Each row was made from one path, in order. Every step used is in the known rows, and no mark comes twice. Write each row's path.
Known rows
tema-gamo-zaso-nago-pusuk: [-0.960 -1.738 -0.015  3.482  1.550  1.441  0.253  1.180  0.608  0.406
  0.520 -0.342 -1.588  1.438 -0.942 -1.219 -1.032 -2.487  1.326 -0.903
 -2.446 -0.493 -2.028 -0.529]
nago-dirok-gufi: [-0.376  0.414 -0.728 -0.750 -1.917 -0.412 -0.027  0.529  0.881 -0.179
 -2.717  0.788 -0.499 -2.003  1.147  0.237 -0.117  3.457 -2.760 -0.136
  3.325 -0.262  1.765 -1.406]
gamo-dirok-gufi-tozanit: [ 0.720  0.594  1.398 -0.879  0.141  0.783  0.024  1.435 -1.122 -0.401
 -0.981 -1.054  1.613 -1.755  0.772  1.573 -0.269 -2.240  1.110  0.709
 -0.413  0.105 -1.120  1.496]
dirok-gufi-tozanit-gamo-tema: [ 0.448 -0.351  0.090 -1.154 -0.767  0.474 -1.121  0.992 -1.983  0.358
 -0.582 -2.879  1.906 -2.845 -0.095 -0.012  0.814  2.884 -0.920  0.161
 -0.630  0.101  1.699  0.964]
dirok-gufi-tozanit-gamo-zaso-nago-pusuk: [ 0.603 -0.274  0.827  1.042  0.587  0.939 -0.360  1.801 -1.133 -0.500
  3.117 -1.646 -1.073  0.343 -0.294 -1.007  2.553  0.291  2.664 -2.388
 -1.119 -0.603  0.409 -0.085]
pusuk-nago-zaso: [-0.032 -0.702  1.076  0.761  0.879 -0.472  0.696  0.645 -0.135  0.965
  0.876  0.886  1.782  0.591  1.214 -1.211 -3.760 -1.886 -0.998 -0.453
  0.476  1.374  4.440  0.109]
tozanit-gamo-zaso-nago-pusuk: [-0.229 -1.242  0.383  1.927  0.067  0.921  1.063 -0.803  0.754 -0.298
  3.896  1.246 -1.082  1.082 -0.848 -1.689  0.812  1.068  1.355 -2.456
 -1.370 -0.647 -0.042 -0.755]
tema-gufi-dirok: [-0.552  0.331  0.721  0.216  0.361  0.293  0.735  0.376  0.687  0.537
 -0.290  1.570  0.983  1.900 -0.398  0.021 -1.371 -3.660  1.309  2.452
 -1.712  0.240  0.314 -0.339]
pusuk-nago: [-0.839 -0.223  0.915  0.729  1.576 -1.170  1.166  0.333  0.040  1.673
  2.092  1.038  1.725 -0.738  0.859 -0.086 -1.220 -1.330 -1.192 -0.805
 -1.704  1.157  2.895  0.750]
zaso-nago-dirok-gufi-tozanit: [-0.577  0.677 -0.396 -0.302  0.717 -1.903 -0.429  0.202 -0.066  0.148
 -1.966 -0.300 -0.067 -0.186  1.367  0.352  0.779 -0.235 -0.211 -1.877
  3.938 -0.401  0.295 -0.215]
gufi-tozanit-gamo: [-0.046  0.266  0.174 -0.970 -0.170 -1.860 -0.345 -2.075 -0.813 -0.333
 -0.391  0.947  1.985 -1.014  0.142  0.217  0.873 -1.408 -0.666 -1.337
  0.791  0.536  2.066 -0.266]
tozanit-gufi-dirok: [-0.708 -0.357  0.998 -0.421 -0.254  0.431  0.428 -1.594  2.516 -0.567
  1.712  2.435  1.634  0.079  0.598 -0.072  1.701 -2.539 -0.177  1.192
  1.201  0.594 -2.982 -0.729]
zaso-nago-dirok-gufi: [-0.957  0.246 -1.007 -0.182 -0.524 -1.499  0.373  0.459  0.961  0.245
 -0.920  0.783 -1.642 -0.156  1.209 -0.747  0.560  4.411 -1.253 -2.568
  2.881 -0.712  0.878 -1.276]
pusuk-nago-dirok: [-0.602 -0.137 -0.205  0.063  0.534 -1.280  0.329 -1.631  1.405  0.949
  1.064  1.584  1.322 -1.038  1.126  1.075 -2.203 -0.534 -2.515  1.355
  2.036  0.896  1.977  0.129]
tema-gufi-tozanit-gamo-zaso-nago-dirok: [ 0.810  0.757 -1.234  0.191  0.367 -1.204 -0.537 -1.199  0.310 -0.831
  1.590 -0.046 -3.214  4.312 -1.381  0.119 -1.269 -0.574  2.318  1.124
  2.671 -0.361 -0.055 -0.161]
gufi-tozanit-gamo-zaso-nago: [-0.067  0.162  0.708  1.181  1.975 -0.893  0.909 -1.804 -1.331  0.261
  2.848 -0.059 -0.426  1.866 -0.979 -0.601  1.200 -1.253  2.516 -1.952
 -0.005 -0.348 -0.361  0.392]
dirok-gufi-tozanit-gamo: [ 0.241  0.839  0.045 -1.557 -0.898 -1.744 -0.828  1.141 -1.836 -0.297
 -0.520 -1.018  0.717 -2.083  0.464 -0.188  2.409  1.976 -0.262 -2.175
 -0.037  0.526  3.110 -0.726]
gamo-tozanit: [ 0.129  0.036  0.446  0.013 -0.136  0.947  1.991 -1.286  0.509  0.628
 -2.912  1.699  2.213 -1.698  0.845  0.450 -0.320 -1.861 -3.315  0.830
 -2.267 -0.310  0.629  1.249]
dirok-gufi-tozanit-gamo-zaso-nago: [ 0.304  0.740  0.506  0.498  1.272 -0.439  0.183  1.225 -2.444  0.216
  2.930 -1.920 -1.640  0.988 -0.591 -0.867  2.778  1.891  2.598 -3.008
 -0.587 -0.386  0.395 -0.067]
nago-pusuk: [-0.662 -1.222  0.575  1.403 -0.708  0.576  0.772 -0.092  1.426 -0.264
 -0.955  2.040  1.984 -1.736  0.975 -0.653 -0.796 -2.347 -2.140 -0.568
 -0.189 -0.046  2.151 -0.475]

Which path is each row?
[ 0.595  0.674 -0.706 -1.301 -0.721 -2.278 -1.114  0.617 -0.674 -0.623
 -0.757  0.027 -0.398  1.711 -0.697 -0.237 -0.017 -1.324  0.176  0.145
 -0.667  0.669  3.938 -0.485] => tema-gufi-tozanit-gamo
[-0.140 -0.218 -0.250 -0.756 -1.138  0.865 -0.695  2.755 -0.532 -0.212
 -1.927 -1.406 -1.182 -1.843 -0.207  0.703 -1.309  2.426  0.501  0.004
 -2.650  0.082 -2.177 -0.137] => tema-gamo-dirok-gufi
[ 0.717  0.349  0.103 -2.317 -2.561  0.165  0.159  0.725 -0.676 -0.824
  1.590  0.134 -0.644 -2.002 -0.175  0.009  0.654  6.304  0.312 -1.354
 -1.728 -0.136 -0.398 -0.462] => tozanit-gamo-dirok-gufi
[-0.131 -0.689 -0.184 -0.606 -0.784  1.642 -0.340 -0.664  0.093  0.479
  1.706 -0.304  1.576  0.919 -1.729 -0.444 -2.147  1.097  1.324  4.102
 -2.820  0.125 -0.477  0.198] => tozanit-gamo-tema-gufi-dirok
[ 0.350  0.062  1.000 -0.991 -0.473  2.320  1.073 -2.227  2.668 -0.480
  0.335  2.158  2.777 -0.393  0.716  0.991  2.141 -3.364 -1.207  3.135
 -1.760  0.319 -4.265  0.820] => gamo-tozanit-gufi-dirok
[ 0.151  0.320 -0.302  0.455  0.897 -0.798  0.140 -3.859  0.027 -0.479
  1.939  0.678 -0.775  1.766 -0.437  0.734  0.047 -0.317  1.396 -0.178
  4.097 -0.547 -1.893 -0.239] => gufi-tozanit-gamo-zaso-nago-dirok
[ 0.183  0.533 -1.098 -0.121 -1.181 -0.262  0.304 -0.322  0.186 -0.269
  2.478  0.360 -3.533  0.837 -0.464 -0.909  1.331  7.032  0.544 -1.910
  2.299 -0.995 -0.417 -1.736] => tozanit-gamo-zaso-nago-dirok-gufi
[-1.021 -0.371  0.844  2.646  2.305  0.495  2.492 -0.518 -0.239  1.080
  1.542  1.107 -1.224  1.986 -0.557 -1.200 -0.383 -1.229  1.288 -1.913
 -0.473 -0.766 -1.184  0.228] => gamo-zaso-nago
[ 0.154 -0.565  0.207  0.795  1.081  0.692 -0.430  1.442 -0.642  0.489
 -2.583 -2.074  1.433  0.914 -0.675  0.219 -3.272 -4.752 -0.534  3.650
 -0.956  0.135  1.801  2.218] => gamo-tema-gufi-tozanit
[-0.053  0.930 -1.108 -1.738 -0.761 -2.944 -1.257 -0.813 -0.247 -0.523
  0.024 -0.081 -0.779 -0.151  0.844 -0.116  2.157  3.663  0.373 -2.935
  3.437 -0.215  0.941 -1.225] => zaso-nago-dirok-gufi-tozanit-gamo
[-0.161  0.372 -0.829  1.455  1.775  0.080 -1.623  1.297 -0.924  0.284
 -1.503 -2.498 -2.607  0.791 -0.466  0.770 -0.447 -1.162  1.974  0.151
  1.812 -0.423 -2.728 -0.262] => tema-gamo-zaso-nago-dirok-gufi-tozanit
[ 0.427  0.153  0.290 -0.691  0.187  0.655 -1.763  2.454 -1.444 -0.249
 -2.449 -2.465  0.368 -1.775 -0.070  1.782 -0.972 -1.691  1.501  0.650
 -1.816  0.476 -2.503  1.037] => tema-gamo-dirok-gufi-tozanit
[ 1.084  0.923 -0.348 -0.733 -1.220  0.638 -1.334 -0.584 -0.924 -0.990
  0.198 -1.061 -0.744 -0.885 -0.130  1.304  0.814  2.030 -0.040  1.435
  3.634 -0.177  0.191 -0.681] => nago-dirok-gufi-tozanit-gamo-zaso
[ 0.416 -0.664 -1.177 -0.876 -1.203  0.780 -0.613 -0.024  2.333 -0.603
 -2.699  0.570 -0.976 -0.321  0.144  0.004  0.670 -0.743 -3.240  1.465
 -2.762  0.580 -2.494  0.122] => tema-gamo-tozanit-gufi
[ 0.231 -0.816 -1.186 -0.635 -1.841  0.232 -0.180  0.604 -0.172  0.225
 -0.054 -0.556 -0.832  0.731 -1.501 -1.421 -2.561  3.948 -1.047  1.462
 -2.307 -0.053  2.505  0.263] => tozanit-gamo-tema-gufi
[ 0.132 -0.437 -0.256 -0.914 -0.492  2.123 -0.612 -1.186  2.380 -0.340
 -1.230  0.930  1.204 -0.465 -0.036  0.849  0.983 -3.133 -0.786  3.261
 -3.296  0.788 -5.517  0.127] => tema-gamo-tozanit-gufi-dirok
[ 0.085  0.741  0.224  1.357  1.670  0.390  0.150  0.512 -0.690  0.282
 -0.307 -1.063 -1.549  0.954  0.350  0.610  0.587 -0.880  1.386 -0.204
  3.477 -0.834 -1.290  0.312] => gamo-zaso-nago-dirok-gufi-tozanit
[-0.081 -0.348 -0.644  0.118 -0.186  0.743  0.340 -0.238  0.227  0.477
 -4.237  0.317  0.938 -1.486  0.084  0.606 -1.328 -1.531 -2.767  1.194
 -3.965  0.212 -0.339  0.712] => tema-gamo-tozanit
